Known rows, with every way that one mark hangs from another:
j131{j650}: [-1.27  0.78 -2.31  0.25 -1.90  2.45  2.09  2.95 -1.90  1.31 -2.20  1.71
 -0.25  0.15  1.72  0.23 -0.84 -0.14 -1.40]
j831{j650{j321} j765}: [-1.73  0.91 -0.04  0.33 -0.76  1.30  2.84  1.16 -2.75 -0.56 -1.91 -0.30
  1.05  0.48  1.07 -0.42 -1.07  1.36 -1.24]
j851{j831}: [-1.38  2.52 -2.10  0.56 -1.14  2.50  2.86  1.00 -3.41  0.57 -2.61 -0.08
  0.21  0.82  2.21  0.35 -1.82  0.65 -1.02]
j831{j650{j161} j765}: [-1.20  1.24  0.51  0.17 -1.46  0.42  1.58  0.65 -3.56 -0.53 -2.73  0.00
  1.03  0.28  1.88  0.00 -1.50  1.43 -1.38]
j131{j650{j161 j210 j321 j594}}: [ 0.92 -2.53 -1.23 -0.49 -1.01 -1.35 -1.59  2.38  2.78  6.53  0.82  1.60
 -2.44 -2.47  1.26 -1.64  0.65 -2.99  1.27]
j851{j831{j650{j210 j321 j594} j765}}: [-0.99  0.04 -0.77  0.76  0.49 -0.23  1.04  0.39 -1.04  2.06  0.04 -0.99
 -0.40 -0.35  1.49 -0.13 -1.32  0.65  0.39]
j851{j831{j650{j161 j210 j594} j765}}: [-0.48  0.34 -0.23  0.59 -0.14 -1.07 -0.11 -0.12 -1.75  2.03 -0.72 -0.69
 -0.43 -0.54  2.22  0.24 -1.70  0.76  0.29]
j650{j161 j210 j321 j594}: [ 1.26 -2.10 -0.39 -1.06 -0.80 -1.45 -1.23  0.97  1.95  5.84  0.33  0.40
 -1.76 -2.31  0.90 -2.33  0.50 -3.26  1.56]
j188{j831{j650{j210 j594} j765 j851}}: [-1.83  1.97  2.09  0.90  1.75  0.66  2.24 -0.38 -2.47 -0.65  0.12 -0.94
  0.25 -0.59  3.13  0.83 -2.66  3.95  1.07]
j851{j831{j650{j210} j765}}: [-1.42  1.56 -1.69  1.35  0.04  1.31  2.55  0.41 -3.74 -0.94 -1.40 -0.70
  0.68  1.08  1.62  1.19 -2.28  2.29 -0.98]
j321{j650{j161 j210 j594}}: [-0.19 -2.26 -1.45 -0.22 -0.26 -0.25 -1.13  2.22 -0.21  4.91  0.40  0.14
 -1.87 -1.53  0.80 -1.70 -0.61 -2.16  1.25]
j161{j650}: [-1.88  0.77 -0.84  0.10 -2.22  3.01  1.84  2.92 -3.58  1.40 -2.03  1.83
  0.54 -0.77  1.25  0.80 -0.83 -0.71 -0.77]
j831{j650{j161 j321} j765}: [-0.90  0.45  0.71  0.03 -1.03 -0.28  1.39  0.77 -1.83  0.94 -1.70 -0.05
  0.53 -0.28  1.44 -0.94 -0.79  0.67 -0.75]
j188{j831{j650{j321} j765 j851}}: [-2.59  3.14  2.22  1.03  1.52  1.50  3.84 -0.02 -2.80 -1.24 -0.52 -0.78
  0.68 -0.07  3.12  0.35 -2.36  4.51  0.31]
j594{j650}: [-1.77  0.61 -0.99 -0.15 -1.78  2.99  1.52  3.03 -3.40  1.94 -2.04  1.78
 -0.17 -0.34  1.32  0.46 -0.63 -0.30 -0.83]
j188{j831{j650{j161 j321} j765 j851}}: [-1.86  2.74  2.90  0.75  1.28  0.08  2.59 -0.41 -1.93  0.16 -0.37 -0.59
  0.23 -0.84  3.53 -0.14 -2.09  3.87  0.82]
j831{j650{j161 j594} j765 j851}: [-1.23  0.59  2.48 -0.18 -0.10 -0.40 -0.25 -0.11 -2.29  0.71 -1.40 -0.43
  0.20 -1.29  3.58 -0.20 -1.85  2.30 -0.17]
j851{j831{j650}}: [-1.68  2.03 -2.17  1.00 -1.11  1.98  2.64  1.35 -4.46 -1.58 -3.41 -0.39
  0.99  1.41  1.91  0.49 -2.08  1.12 -1.46]
j594{j650{j210 j321}}: [-0.72 -1.36 -1.58 -0.04 -0.62  1.77  0.76  3.05 -0.82  3.93  0.29  1.68
 -1.07 -1.21  0.15 -0.35  0.26 -1.41  0.43]

Rows:
[-1.24  0.70  1.86  0.22  0.33 -0.02  1.02  0.14 -1.80  0.55 -0.86 -0.22
  0.35 -0.94  2.84 -0.65 -1.42  2.52 -0.37]
j831{j650{j161 j321} j765 j851}
[-0.57 -2.09 -0.61 -0.29 -1.08  0.76 -0.33  2.78  0.24  5.09  0.82  1.54
 -1.09 -2.55  0.43 -0.57  0.34 -2.94  1.33]
j161{j650{j210 j321 j594}}
[-1.79  0.24  1.93  0.01  0.61  0.50  1.01  0.42 -1.50  0.71 -0.55 -0.73
  0.20 -1.03  2.72 -0.59 -1.39  2.17 -0.04]
j831{j650{j321 j594} j765 j851}
[ 0.09 -1.32 -0.50 -0.71 -1.65 -0.87 -1.01  2.46  2.00  6.10 -0.43  1.63
 -2.07 -2.23  1.95 -1.73  0.58 -2.61  0.67]
j131{j650{j161 j321 j594}}
[-0.98 -1.83 -2.20  0.11  0.01  1.31  0.28  2.61 -1.11  3.33  0.19 -0.13
 -1.28 -0.69  0.42 -1.20 -0.89 -1.49  0.67]
j321{j650{j210 j594}}
[ 0.37 -2.03  0.62 -0.26  0.41 -1.36 -1.41  0.84  0.27  2.41 -0.02 -0.11
 -0.76 -1.91  2.07 -1.70 -0.66 -0.54  1.12]
j831{j650{j161 j210 j321 j594} j851}
[-2.01  1.05  1.73  0.17  0.17  1.14  1.20  0.32 -3.21 -0.84 -1.63 -0.69
  0.78 -0.45  3.14  0.35 -2.13  2.99 -0.73]
j831{j650{j594} j765 j851}
[ 0.98 -1.23 -0.64 -0.87 -1.26 -0.71 -0.98  0.80  0.04  4.15 -0.83  0.52
 -1.18 -1.62  1.37 -1.32 -0.36 -2.38  0.86]
j650{j161 j210 j594}
[ 0.06 -1.83 -0.81 -0.39 -0.94  0.19 -0.65  2.63  0.12  5.48  0.49  1.93
 -1.64 -1.99  0.58 -0.89  0.59 -2.18  0.98]
j594{j650{j161 j210 j321}}
[-1.92  1.93 -0.77  1.01 -0.21  1.14  2.86  0.61 -2.92  0.03 -1.55 -0.77
  0.57  0.71  1.88  0.24 -1.68  1.90 -0.90]
j851{j831{j650{j321} j765}}
[-2.27  1.91  0.89  0.66  0.14  2.24  2.68  0.45 -4.45 -2.58 -2.10 -0.40
  1.44  0.48  2.90  0.83 -2.45  4.02 -1.56]
j831{j650 j765 j851}
[-0.44 -1.41 -2.30  0.29 -0.28  0.78  0.32  2.37 -1.48  3.16 -0.11  0.36
 -1.19 -0.61  0.56 -1.20 -0.87 -1.13  0.41]
j321{j650{j161 j210}}
[-0.16 -1.05 -1.03 -0.27 -1.36  0.85 -0.46  2.49 -1.62  3.96 -0.57  2.01
 -1.14 -1.48  0.96  0.04 -0.18 -1.36  0.30]
j594{j650{j161 j210}}
[-0.69 -0.45  1.54 -0.48 -0.96 -1.31 -0.06  0.61 -0.52  2.71 -1.18 -0.28
 -0.18 -1.25  1.71 -1.49 -0.48 -0.34  0.11]
j831{j650{j161 j321 j594} j765}
[-0.79 -1.20 -1.48  0.20 -1.13  1.82  1.10  2.92 -1.04  3.35  0.33  1.74
 -0.36 -1.61  0.16 -0.03  0.04 -1.88  0.50]
j161{j650{j210 j321}}
[-1.22  0.88 -1.49  1.22  0.44  0.69  2.35  0.52 -2.18  0.47 -0.44 -0.76
  0.20  0.48  1.27  0.36 -1.59  1.59 -0.36]
j851{j831{j650{j210 j321} j765}}
[-1.01 -1.09 -0.66 -0.43 -0.96  0.23 -0.57  2.30 -1.01  4.42 -0.89  0.13
 -1.45 -1.28  1.50 -1.80 -0.68 -1.85  0.61]
j321{j650{j161 j594}}
[-1.44  2.17 -0.28  0.86 -0.82  0.37  1.75  0.13 -3.61  0.08 -2.35 -0.47
  0.53  0.49  2.60  0.62 -2.10  2.00 -1.01]
j851{j831{j650{j161} j765}}
[-0.84 -1.31 -0.80 -0.16 -1.54  1.43 -0.14  2.63 -1.49  3.58 -0.23  1.59
 -0.53 -1.90  0.83  0.37 -0.41 -2.13  0.70]
j161{j650{j210 j594}}
[-0.15 -1.39  1.93 -0.05  1.04 -1.62 -1.01 -0.09  0.29  2.73  0.92 -0.51
 -0.72 -2.12  2.43 -1.05 -0.99  1.11  1.12]
j831{j650{j161 j210 j321 j594} j765 j851}
[-1.37 -0.95  0.23 -0.53 -1.77  1.29  0.21  2.87 -0.58  4.66 -0.42  1.51
 -0.69 -2.28  1.09 -0.64  0.26 -2.58  0.72]
j161{j650{j321 j594}}
[ 0.34 -0.81  0.50 -1.29 -1.58 -0.90 -0.56  1.10  1.04  5.34 -1.09  0.42
 -1.39 -2.00  1.67 -2.44  0.40 -2.88  0.88]
j650{j161 j321 j594}
[-1.48  0.02  0.81 -0.15 -0.71  0.26  1.38  1.02 -1.44  1.16 -1.39 -0.55
  0.40 -0.42  1.34 -0.92 -0.72  0.34 -0.42]
j831{j650{j321 j594} j765}
[-0.72  1.17 -1.00  1.05 -0.19 -0.12  1.27  0.04 -2.92  0.46 -1.25 -0.49
  0.14  0.30  1.97  0.65 -2.01  1.64 -0.47]
j851{j831{j650{j161 j210} j765}}
